Known rows, with every way that one mark hangs from another
k495(k506): | -0.58 |  0.45 |  0.95 |  0.80 |  0.18 | -0.22 |  0.33 |  0.73 | -0.48 |  1.05 |  0.14 |  0.21 | -0.40 |  0.10 | -1.00 | -0.08 | -0.52 |
k331(k506 k876(k157 k395)): | -0.36 |  2.17 |  0.53 |  1.00 |  1.82 |  0.45 |  0.02 |  3.83 |  2.25 |  0.61 | -1.07 |  1.24 | -0.12 |  0.05 |  0.30 |  0.61 |  0.12 |
k395(k876(k331)): |  0.09 |  1.64 | -1.26 |  0.78 |  0.01 |  0.37 |  0.21 |  3.23 |  0.18 | -0.09 | -0.99 |  1.24 | -0.09 | -0.11 | -0.46 |  1.88 | -0.24 |
k331(k506(k395) k876(k495)): | -1.02 |  1.21 |  1.58 |  0.71 | -0.13 |  0.38 |  0.04 |  1.43 |  0.06 |  0.90 | -1.56 |  1.19 | -0.52 | -0.57 | -0.18 | -0.42 | -0.10 |
k899(k157): |  0.41 |  0.68 | -0.56 | -0.41 |  0.56 |  0.80 |  0.55 |  0.38 |  0.33 |  2.30 | -0.14 | -0.72 | -0.31 | -0.76 | -0.41 |  0.40 |  0.13 |
k495(k506(k331(k876(k157)) k395)): | -1.07 |  0.61 |  2.64 |  1.07 |  1.91 | -0.01 |  0.81 |  0.77 | -1.08 |  2.72 | -0.85 |  0.49 | -0.60 | -0.14 | -2.49 | -1.03 | -2.23 |
k506(k331(k876(k157 k395 k495))): | -0.05 |  1.79 | -0.69 |  1.52 |  0.59 |  0.12 |  0.61 |  4.03 |  0.54 |  0.75 | -1.52 |  1.43 | -0.37 | -0.54 | -0.38 |  0.59 | -1.79 |
k331(k876): | -0.77 |  0.90 |  0.38 |  0.60 |  0.13 |  0.62 | -0.47 |  0.66 | -0.71 |  1.65 | -0.67 |  0.77 | -0.17 | -0.32 | -0.11 |  0.33 |  0.59 |
k331(k506 k876(k157 k395 k495)): | -0.28 |  2.38 |  0.10 |  1.55 |  0.75 |  0.49 |  0.16 |  4.70 |  2.05 | -0.51 | -1.58 |  1.51 | -0.02 | -0.06 |  0.91 |  0.78 | -0.20 |
k506(k331): |  0.13 |  0.20 | -0.52 | -0.19 |  0.46 | -0.68 |  0.63 |  0.10 | -0.55 |  1.82 | -0.30 |  0.74 | -1.02 | -0.54 | -1.44 | -0.26 | -1.05 |
k495(k506 k876): | -0.77 |  0.48 |  2.36 |  1.14 |  0.63 | -0.21 |  0.14 |  0.87 | -0.56 |  1.47 |  0.49 | -0.31 | -0.18 |  0.39 | -0.62 |  0.96 | -0.89 |
k876(k157 k495): | -0.03 |  0.90 | -1.29 |  1.00 |  0.14 |  0.26 |  0.63 |  2.36 |  0.90 | -1.93 | -1.02 |  1.05 | -0.47 | -0.27 |  0.51 |  1.10 | -0.69 |
k876(k331 k495(k506)): | -0.32 |  1.47 |  0.06 |  1.83 | -0.98 |  0.12 |  0.83 |  3.20 | -0.25 | -1.19 | -0.56 |  0.66 | -0.15 | -0.16 | -0.52 | -0.04 | -1.45 |
k506(k331(k876(k157)) k395): | -0.70 |  0.64 |  1.05 |  0.43 |  1.82 |  0.22 |  0.72 |  0.65 | -0.41 |  2.05 | -1.24 |  0.96 | -0.78 | -0.60 | -1.88 | -0.38 | -1.77 |
k331(k506(k395) k876): | -1.07 |  1.00 |  1.99 |  0.20 |  0.95 |  0.41 | -0.09 |  0.47 |  0.24 |  1.96 | -1.02 |  0.92 | -0.63 | -0.44 | -0.78 | -0.63 |  0.17 |
k331(k876(k395 k495(k506))): | -0.95 |  1.83 |  0.98 |  2.20 | -0.78 |  0.30 |  0.02 |  3.78 | -0.21 |  1.19 | -0.71 |  0.79 |  0.14 | -0.19 | -0.21 |  0.34 | -0.98 |
k506(k331 k395(k876(k495))): | -0.15 |  0.60 | -0.36 |  0.36 | -0.37 | -0.62 |  0.85 |  1.72 | -0.93 |  1.45 | -1.56 |  1.39 | -0.91 | -0.69 | -1.67 |  1.05 | -1.96 |
k876(k157 k331 k395): |  0.44 |  2.38 | -1.85 |  1.38 |  1.36 |  0.56 |  1.10 |  5.02 |  2.79 | -1.99 | -0.71 |  1.10 | -0.33 | -0.37 | -0.42 |  1.33 | -1.76 |
k331(k506(k395) k876(k157 k495)): | -0.90 |  1.42 |  1.39 |  1.00 |  0.93 |  0.62 |  0.41 |  2.29 |  0.91 | -0.30 | -1.83 |  1.32 | -0.44 | -0.33 |  0.12 | -0.01 | -0.46 |
k876(k157 k331(k506(k395)) k495): | -0.05 |  1.85 | -0.06 |  1.09 |  0.88 |  0.44 |  1.39 |  3.71 |  2.24 | -2.70 | -1.65 |  1.35 | -0.71 | -0.53 | -0.39 |  0.07 | -1.74 |

Rows
| -0.82 |  2.04 |  0.75 |  2.48 |  0.32 |  0.56 |  0.30 |  4.71 |  0.60 | -0.04 | -1.00 |  0.98 |  0.23 |  0.13 |  0.02 |  0.79 | -1.28 |
k331(k876(k157 k395 k495(k506)))
|  0.54 |  2.81 | -1.36 |  1.61 |  0.65 |  0.26 |  1.19 |  6.18 |  3.36 | -2.88 | -1.39 |  1.55 | -0.33 | -0.25 |  0.49 |  0.86 | -1.49 |
k876(k157 k331(k506) k395 k495)
| -0.55 |  1.56 |  0.58 |  2.09 |  0.47 |  0.41 |  1.53 |  3.64 |  0.83 | -2.22 | -1.04 |  0.71 | -0.46 | -0.35 | -1.29 |  0.09 | -2.84 |
k876(k157 k331 k495(k506(k395)))
|  0.48 |  2.53 | -2.29 |  1.96 |  0.25 |  0.58 |  1.25 |  5.90 |  2.60 | -3.06 | -1.16 |  1.36 | -0.27 | -0.59 |  0.21 |  1.49 | -2.08 |
k876(k157 k331 k395 k495)
| -0.76 |  0.62 |  0.78 |  0.66 | -0.36 |  0.00 |  0.50 |  0.69 | -1.42 |  2.11 | -1.42 |  1.11 | -0.86 | -1.08 | -1.41 | -0.63 | -1.74 |
k506(k331(k876(k495)) k395)
| -0.20 |  0.40 |  0.06 | -0.19 |  0.74 | -0.62 |  0.76 |  0.82 | -0.74 |  2.58 | -1.06 |  1.17 | -0.96 | -0.55 | -2.34 |  0.88 | -1.63 |
k506(k331 k395(k876))
|  0.18 |  1.86 | -1.44 |  1.12 |  1.09 |  0.65 |  0.57 |  4.09 |  1.03 | -1.24 | -1.29 |  1.39 |  0.02 |  0.14 | -0.19 |  2.30 | -0.58 |
k395(k876(k157 k331))
| -0.04 |  0.79 | -0.57 |  0.67 |  0.72 | -0.37 |  1.18 |  2.63 | -0.06 |  0.28 | -1.80 |  1.52 | -0.80 | -0.46 | -1.46 |  1.42 | -2.35 |
k506(k331 k395(k876(k157 k495)))
| -0.23 |  1.69 | -0.92 |  1.21 | -0.72 |  0.46 |  0.80 |  3.76 |  0.27 | -1.10 | -1.68 |  1.48 | -0.36 | -0.69 | -0.78 |  1.72 | -1.53 |
k506(k395(k876(k331 k495)))
| -0.18 |  1.38 | -0.07 |  0.64 |  0.57 | -0.14 |  0.23 |  2.22 | -0.11 |  3.05 | -0.66 |  1.02 | -0.49 | -0.64 | -1.26 |  0.01 | -1.15 |
k506(k331(k876(k395)))
|  0.16 |  1.40 | -0.12 |  1.73 |  0.68 | -0.79 |  1.44 |  4.06 |  0.74 |  0.09 | -0.63 |  0.88 | -0.59 | -0.12 | -1.34 |  0.19 | -2.95 |
k876(k157 k395 k495(k506(k331)))
|  0.17 |  1.94 | -0.33 |  0.47 |  0.44 |  0.11 |  0.20 |  3.53 |  0.89 |  0.07 | -1.22 |  1.45 | -0.13 |  0.22 | -0.16 |  1.23 |  0.38 |
k395(k876(k331(k506)))
| -0.39 |  2.10 | -0.85 |  1.88 |  0.30 |  0.79 |  0.18 |  4.43 |  1.37 | -0.67 | -1.37 |  1.35 |  0.03 | -0.38 |  0.67 |  1.39 | -0.81 |
k331(k876(k157 k395 k495))
| -0.79 |  0.44 |  1.21 |  0.15 |  0.75 |  0.02 |  0.37 | -0.24 | -1.21 |  3.25 | -0.90 |  0.84 | -0.93 | -0.87 | -2.12 | -0.79 | -1.44 |
k506(k331(k876) k395)
| -1.23 |  0.38 |  2.81 |  0.76 |  0.85 | -0.27 |  0.47 | -0.10 | -1.95 |  3.90 | -0.55 |  0.39 | -0.68 | -0.36 | -2.74 | -1.48 | -1.91 |
k495(k506(k331(k876) k395))
| -0.29 |  2.10 |  1.39 |  2.07 |  0.72 |  0.09 |  0.75 |  4.45 |  1.15 |  0.24 |  0.38 |  0.01 |  0.02 |  0.06 | -0.89 |  1.41 | -2.29 |
k495(k506 k876(k331 k395))
| -0.36 |  1.40 |  1.97 |  0.54 |  1.30 |  0.19 |  0.78 |  2.04 |  1.46 | -0.01 | -0.52 |  0.38 | -0.63 | -0.37 | -0.87 |  0.60 | -1.45 |
k495(k876(k331(k506(k395))))
|  0.21 |  2.01 | -1.87 |  1.64 | -0.04 |  0.63 |  0.69 |  5.02 |  0.91 | -2.40 | -1.78 |  1.63 |  0.06 |  0.00 |  0.42 |  2.44 | -0.91 |
k395(k876(k157 k331 k495))
| -0.76 |  0.00 |  3.21 |  0.69 |  1.29 | -0.85 |  1.00 | -0.06 | -1.12 |  3.01 |  0.25 | -0.23 | -0.90 | -0.16 | -2.64 | -0.13 | -2.90 |
k495(k506(k331 k395) k876)
| -0.14 |  2.32 |  1.14 |  2.36 |  1.80 |  0.38 |  1.00 |  5.30 |  2.00 | -0.91 |  0.06 |  0.15 |  0.11 |  0.39 | -0.67 |  1.80 | -2.65 |
k495(k506 k876(k157 k331 k395))
| -0.34 |  0.75 |  0.28 |  0.55 |  1.48 |  0.17 |  0.28 |  1.06 | -0.64 |  1.92 | -1.01 |  1.01 | -0.48 | -0.12 | -0.89 | -0.08 | -0.76 |
k506(k331(k876(k157)))
| -0.48 |  0.43 |  1.14 |  1.16 |  0.87 | -0.62 |  1.62 |  1.65 | -0.37 |  0.30 | -0.88 |  0.68 | -0.98 | -0.39 | -2.20 | -0.63 | -3.22 |
k876(k157 k495(k506(k331 k395)))
|  0.23 |  2.10 | -0.75 |  1.00 | -0.66 |  0.10 |  0.34 |  4.44 |  0.74 | -1.07 | -1.71 |  1.68 | -0.08 |  0.06 |  0.45 |  1.42 |  0.07 |
k395(k876(k331(k506) k495))
| -1.42 |  1.08 |  2.05 |  2.00 |  0.51 |  0.66 |  0.57 |  2.24 | -0.49 |  0.19 | -1.26 |  0.69 | -0.16 | -0.08 | -0.84 | -0.05 | -1.57 |
k331(k876(k157 k495(k506(k395))))
| -0.59 |  0.24 |  1.41 |  0.89 | -0.24 | -0.83 |  1.34 |  0.80 | -1.22 |  1.50 | -0.63 |  0.56 | -1.05 | -0.66 | -2.41 | -1.01 | -2.88 |
k876(k495(k506(k331 k395)))
|  0.38 |  2.41 | -0.71 |  0.75 |  0.68 |  0.01 |  0.79 |  4.38 |  2.70 | -0.61 | -0.58 |  1.14 | -0.49 | -0.37 | -0.39 |  0.35 | -0.82 |
k876(k331(k506) k395)
| -0.61 |  0.34 |  1.64 |  0.43 |  0.78 | -0.84 |  0.87 |  0.94 | -1.46 |  3.21 | -0.63 |  0.73 | -0.78 |  0.00 | -2.95 |  0.21 | -2.14 |
k495(k506(k331 k395(k876)))
| -0.15 |  1.93 | -1.15 |  1.54 |  0.36 |  0.71 |  1.11 |  4.62 |  1.09 | -2.28 | -1.95 |  1.58 | -0.28 | -0.41 | -0.57 |  2.14 | -1.94 |
k506(k395(k876(k157 k331 k495)))
| -0.45 |  1.93 | -0.39 |  1.38 |  1.36 |  0.79 |  0.10 |  3.54 |  1.47 |  0.45 | -0.89 |  1.06 | -0.03 | -0.22 |  0.03 |  1.21 | -0.50 |
k331(k876(k157 k395))
| -0.40 |  0.75 |  0.06 |  0.78 | -0.73 | -0.06 |  0.08 |  1.08 | -1.68 |  2.01 | -1.25 |  1.12 | -0.50 | -0.60 | -0.49 | -0.32 | -0.71 |
k506(k331(k876(k495)))
| -0.64 |  0.23 |  3.05 |  0.97 |  2.38 | -0.58 |  1.33 |  0.81 | -0.27 |  1.82 | -0.08 | -0.14 | -0.80 |  0.09 | -2.43 |  0.24 | -3.26 |
k495(k506(k331 k395) k876(k157))
| -0.53 |  1.29 |  1.79 |  1.60 |  0.80 | -0.29 |  0.40 |  2.89 |  0.81 |  1.38 |  0.58 | -0.13 | -0.13 |  0.17 | -0.75 |  1.46 | -1.65 |
k495(k506 k876(k395))
| -0.21 |  2.01 | -0.28 |  2.29 |  0.03 |  0.38 |  0.77 |  5.20 |  0.18 | -1.76 | -1.40 |  1.22 |  0.30 |  0.54 | -0.18 |  1.80 | -1.37 |
k395(k876(k157 k331 k495(k506)))
